Each row comes from the steps of one path. Every step used is in the known rows, and no mark comes twice. Write the path behind each row, first mark first.
Known rows:
m > g > u > y > j: [-16   7  14  16   3  -2  -4   3  17   2  -7   3   2   4   4  18   3  14
  -2  -4  -2  22  -4  10 -25  23   9  25   4  -8   8  -5  14]
t > r: [  4   4  17   4   5  -5  -5   0  -6  11 -22   4  13  -4   2   9  12  13
 -13   3  -5   2  -6   1   6   2   4   9   3 -11  -9   0  22]
q > c: [ -2   8  10  13   4 -10 -11   2   5   7  12   4   5  -3   3   8   2  16
  -8  -8  -6  22  -7   3  20  -4  -1   3  17 -10 -13   3  18]
y > u > p: [ -7   7  12   4   4  -5   0  -8   8  24 -10  -1  13  -3  -4  16  11  14
   0  -1 -15  -4 -20  -2  -3  -5 -14  -1  15 -17  -6  -2  -6]
q > c > z: [-10   9   6   8   3 -10 -15 -19  -6   8  13   7   0   1  14  13   2  18
  -6  -1  -4   8 -20   1  40  -5   7  -8  14 -16 -16   6  11]
j > y > u > g > m > p: [-13  14  19  14 -28 -20   2  14 -15  21 -12   4  -5   1  -9  10   8  10
 -15  -4  -9  -7 -19 -12  15  10  -7  27  -1  -9  -1  -4   6]
p > u > y: [ -5   0  15  19   0   2 -14   6  17  18  -1   3   2   4   2   9   4  10
  -5   0 -13  25 -12   3 -24  14  -3  20  10 -15   3   1  -6]
p > u > y > j: [ -7   4  16  16   3  -1  -7  -3  22   6 -20  -1  10   8   6  16   9  12
  -3  -6 -10  24 -15  18 -42  15  11  17  -1 -12   6  -3  -5]
w > z: [ -5  -1   6  11   8  -5 -15  -3  -4  23 -14   0   4   5  -2  -6   7  15
   2 -13 -14  21   6  14   9  17   7   0   0   0  -6  -3  10]
m > p > u: [ -7   5  19  12 -17  -4 -21   9  21  11  -9   1  -8  13   1   2   3  18
 -10   1 -18   5  -9  11  -1   5  -3  11  13 -17   0   1  11]
q > c > z > w > m > p: [-11  11  11   2 -14  -9  -8 -11 -20   0   5  11 -12  14  11  10   5  17
  -2  -3   4   7 -11  26  68  -8  13   4  11  -7 -10  10  24]
u > g > m: [ -3   5  17  16 -11 -12   2  -4   3  28   5   4   4   0  -6   3   2  13
 -10  -6  -7   1  -9 -18   7   7   2  21   5  -2  -4  -5   0]
p > u > g: [  0   3  18  19  -3   2 -10  -8  26  28   1   1  -4  12   2   7   3  12
 -10   1 -12  15  -9  -2 -21  12  -4  15  23 -15  -2  -1 -19]
w > z > c: [ -3  -2   2   7   6 -11 -27 -10 -14  32 -14   3   2   7   7 -12   2  12
   4   1  -4  23   1   7   6  21   9 -11  16   1  -6   2  11]
m > w: [ -5  -2  13  -5 -11 -10 -12  -3   6   7  -6   2   3  -4  -6  -1  -1  14
  -5  -6  -6   1  15  -1  -8 -13  10  21  -9  -6  -7  -2  18]
w > m > g: [-8  4 10  7 -5 -2 -7 14  5  7  4  5  3  8  0 -1 12 16  3 -4  2 -2 15 18
 23 14  0 20 12  2 -3 -2 17]
g > m > w: [ -9   0  13   1 -21 -21 -10   1   6  14  -2   2   5  -6 -12  -3   0  13
  -6  -6  -8 -11   7 -12  16  -6  13  30 -14  -1  -5  -6  30]
q > w: [ -5   4  18   6   5 -14 -11  13   4  33  -6   6   6   2  -8  -1   7  17
  -4 -11 -15  -2  -2  -1  19 -19   6  15  -1  -9  -8   3   9]
v > q > w > m > p > u > y > j: [-14   7  17  12  -4 -10 -13  15  10  16 -22   6   2  17  -2  14  18  14
  -6 -15  -5  -7  -6  35 -27  -2  22  29   0 -14   4   2  -8]
z > c > q > w > m > p > u > y > j: [-20   8  15   9  -8 -11 -24  -3   6  17 -32  11   3  21   2  13  11  10
   0  -6  -3   2 -21  32  -8  18  17  14  -5 -25   5   6   7]
r > t: [ -3   1   9  -4   0  -8  -8  -5  22  22  -3   0  19   2   6   5   2  12
  -7  -5 -11  31   2   1  -3 -11   8  -3   9  -8  -1  -1  12]
j > y: [ -6   6  13  11  -5 -21  -7  22 -21   7 -18   2  11  -8   3   1  10   8
  -3   3  -5   8   5   1   6   6   2   7  -4  -2  -5  -2   8]
u > y > j: [ -6   4  16   9   5  -3   2  -6   4   0 -19   2  14  -1   5  14   6  13
  -1 -11  -2  23  -8  12 -41   5  14  14 -11  -5   2  -3  -3]
y > u > g: [ -1  10  13   9  -2   2   5 -10  11  29  -4   1   5   6  -1  16   8  13
 -12  -8  -7   2 -16  -4 -17   7  -7  12  16 -12  -5  -3 -16]
v > q > c > z: [ -9  11   5  16   4 -15 -17 -15 -12  14  16   8   5   0  18  13   4  17
 -12   1   2 -11 -11   9  31 -16  14 -13  23 -13 -21   2   1]
g > m > p > u > y: [-12   3  20  20 -20  -7 -14  13  11  18   0   5  -7   6  -5   7   2  13
 -10  -1 -16  15 -18  -4  -4  13  -4  31   4 -15   5   0   8]
v > q: [  0   6  13  15   0 -12  -9   7  -4  20  -2   2  17  -1   7   1   7  16
 -12  -2  -1 -16  13  14 -13 -15  13  -5  15   0 -12  -6  -2]
v > q > c > z > w > r > t: [ -8   8   6   6  16 -22  -7 -34  -3  38  17   0  16   8  17  17  -4   9
  -3  -1   3  20   6  33  49 -30  29 -20  39  -8 -12   4  16]
z > w > m > p > u > y > j: [-10   7  18  12  -9  -1  -3  -3  10  -1 -24   3   0  18   7  17  10  11
   1  -6  -2  23 -12  39  -9   9  19  23  -1  -6   9   2   7]

Write each row's path:
[ -7  11  10  15   4 -10  -6 -28 -11  14  14   8   0   3  19  14  -2  15
  -3   5   1  20 -19  14  69 -19  14  -9  17  -6 -16   6  20]  q > c > z > w
[-14   5   9   9  -6  -5 -14  21  17   9   3   4  -5  12   1   5  10  16
  -1   0  -4  -6  11  13  28  36   2  24  22  -4   4  -2  31]  w > m > g > u
[ -9   8  17  11 -16   2  -9 -22   5  22  -1   8 -20  25  10  12   5  13
  -5   5  -2   6 -16  17  27   7   8  14  21 -14  -1   7 -12]  c > z > w > m > p > u > g
[ -4   6  22  15 -15   2 -11  -6  20  22   0   3 -15  15  -1   6   0  15
 -13  -1 -11  15  -9   0 -21   7  -7  19  21 -19  -1   1 -15]  m > p > u > g
[ -9   6   7   0  14 -17  -5 -36   3  33  14  -1  10   8  15  16  -6   9
   3  -2  -2  36  -2  24  57 -20  21 -15  32 -10  -8   7  23]  q > c > z > w > r > t
[ -8   0  17  11 -22 -14 -12  -7  25  27   3   1  -6   4 -12   3  -1  10
 -11  -3 -11  -4  -2 -16  -1   4   6  40   1 -10  -1  -5   8]  p > u > g > m > w
[-22   6  10   9   2  -6  -7 -15   1  19  11   9  -9   9   8  16   5  14
  11  15  -1  -2  -6  10  60  10   2   7  29 -10  -1   2  15]  c > z > w > m > g > u > p
[-25   6  10   9   2 -16 -25   0   6  36   0  14  -1   9  -6   8   6  11
   9   9  -3 -13  -5   5  44  18  -5   5  27 -25  -2   4  20]  z > c > q > w > m > g > u > p
[ -9   3  14  -1  -9 -19   1 -13   5  38  -3  -7   0   4 -18   9   1   8
  -3 -13  -7 -22   7   1   5   6   9  34  10  -8  -2  -4  13]  y > u > g > m > w > r
[ -8  -5   5   0  -1  -9 -20  -9  -1  19 -14   1  -1   2 -10  -8   2  13
   2 -15 -12  16  16   9   2   5  13  17 -12  -3  -6  -4  19]  m > w > z
[ -4  12  13  13  -5  -9   4   6  -7  25 -14   1   6   0   0  15  13   7
 -10  -3  -5   3 -14  -6 -11  13  -8  14   8 -11  -4  -4 -17]  j > y > u > g
[ -7  -1   5   6  11 -17 -30  -1 -13  48 -12   7  -1   9  -2 -15   5  13
   5  -5  -9  16  -2   4  23   7  11  -1  13  -4  -8   6  10]  q > w > z > c
[-20   9   1  15 -15 -27 -24 -19 -23  41 -27   7   9   3  -5   5   5   0
  -3  -1  -1  -7 -14   2  30  32   8   5  -8 -16  -7  -7  19]  j > y > u > g > m > w > z > c > q
[-15   7  13   7 -18 -13 -35   8   9  29 -22  11  -5  25  -1   0  11  13
  -3   1 -10 -17 -13  26  31  14   6   7  11 -26  -1   8  19]  z > c > q > w > m > p > u
[-15   2   4  13 -12 -18 -26 -33 -12  40 -12  10   5   6  -5  -4  -5   6
  -1  -3   0   3  -3   0  22  22  14   2  -5 -14  -8  -5  18]  u > g > m > w > z > c > q
[-12   7  16  11 -15  -7 -26  -8   8  40 -12  13 -12  25  -4   4   6  11
  -7   0  -4  -7 -15  13  11  15   1  13  18 -29  -2   8  -6]  z > c > q > w > m > p > u > g
[-16   2   5  20 -14 -17 -35 -30   6  44 -14   7   2  13  -3  -2  -3   5
  -3   1  -6   2 -10   5  21  30  11   5   4 -20  -5  -5  17]  p > u > g > m > w > z > c > q
[ -9  -2  12  -8  -6 -21  -2 -22  18  40   5  -4   7   3 -12   5  -7   5
  -2 -11  -7  17  16  -5  -1  -7  17  24  11  -9   2  -2  12]  u > g > m > w > r > t
[ -6   1   4  11  12 -20 -32   2 -19  54 -10   7   5   8   1 -14   7  12
  -1  -3  -3   1   5  12  15  -3  19  -7  20  -1 -12   2   2]  v > q > w > z > c
[-14   1   1   6  -5 -14 -33 -28 -11  27 -21   8  10   5   2  -5  -3   8
   2  -1  -1   6   4  16  16  16  14 -12  -5 -15 -10  -2  27]  m > w > z > c > q
[-23   9   8  13   6  -9 -11 -16   3  15  24  10 -12   7   7  20   3  14
   8  11   0  10 -12  10  75   8  -1   6  39 -14  -7   5  22]  q > c > z > w > m > g > u > p
[-16   5  14  12   3  -6  -4  -1   9  18   8   6  -5   6  -1  11   5  13
  10   9  -3   8   4  12  43  12  -3  14  30  -5   2   0  21]  z > w > m > g > u > p
[ -7   9   6   6   0  -9  -6 -16 -14   7   6   9   2  11  16  12  10  13
   3  -1   5   6 -10  27  72  -2  18   0  13   0 -11   8  19]  q > c > z > w > m
[-22  12   7  17   6  -6  -4 -14   2  -2   7  10  -5  12  15  29   7  12
   3  -3   9  26 -16  28  39  21  21  21  14  -8   2   3  23]  q > c > z > w > m > g > u > y > j
[ -9  13  13  22 -10  -5 -13 -20  -1  24  16  10 -18  23  13  17   5  14
 -13   3   5   0 -13  25  35  -5  12   9  38 -16 -11   7 -13]  v > q > c > z > w > m > p > u > g
[ -9  -5   1   2 -10 -23 -29  -9 -12  33 -11   3  -1   3  -5 -16  -1  10
   3  -1  -4  10   5  -5  21  16  17  11   2   3  -6  -1  27]  g > m > w > z > c
[ -7   8  14  10   0  -7  -3 -27 -13  19  -1   7   4   5  19   9   0  15
   0   9   0   6 -11  14  53 -17  17  -9   6   0  -9   3  13]  c > z > w
[-11   7  13   9   1 -18 -25  -7  -7  41 -14  13  14   5   0  -1   3  12
  -3   0  -5 -10 -11   7  31  -8   9  -9   1 -20 -10   4  18]  z > c > q > w
[-6  6 12 12 -3 -1  0  4 -2 12  7  6  3  9  5  1  9 14  5  0  6  7 14 28
 51  2  7 18 14  9 -3 -1 25]  z > w > m > g
[-21   8   6  19   3  -2  -9  -5  -4  10  27  14 -14   8  12  22   2  11
   1   4   6  27 -11  11  58  21   7  25  26 -10  -1   6  24]  q > c > z > w > m > g > u > y
[-10   4   2  14   2 -10 -30 -24 -15  30 -22   8  14   7   7  -4   1  10
   3   0  -3   9  -4  20  22  25  10 -25   3 -13  -9  -2  21]  w > z > c > q
[-16   2   2  10 -13 -23 -32 -23 -13  32 -20   8  12   4  -3  -7  -1   7
   1  -2  -3  -5  -1   8  35  20  17  -4 -10 -11  -8  -5  37]  g > m > w > z > c > q
[-11   5  14   6  11 -23 -21 -12 -13  48 -14   5  11   8  -6  -1   0   9
   6  -5  -5 -17   4  22  31   1  13  -8  14 -19  -8   6  20]  z > c > q > w > r
[-12   1   5   7 -10 -13 -10 -13   5  37  -9  -1  -3   6 -17   3   6  10
  -4 -20 -14   2  -5  -5  12  16   8  32  -7  -4  -4  -8  13]  y > u > g > m > w > z
[-22   9  10  12   2  -3  -1 -13   2   2  -6   8  -2  14  16  24   8  12
   5   1   7  14 -10  28  24  24  24  21   5  -3   7   0  17]  c > z > w > m > g > u > y > j
[-12   5  16   7 -10  -1  -9   5  15  -5 -25   2   0  17   3  15  14  13
  -2 -11  -6  15 -11  30 -34  20  12  26  -4 -13   9   2  -1]  w > m > p > u > y > j
[ -9   1   1   4 -10 -17 -21 -18  -6  47 -10   2  -3   8  -7  -4   2   8
  -3  -5  -4   5 -10 -10   8  21   9  18   9  -4  -5  -3  10]  y > u > g > m > w > z > c
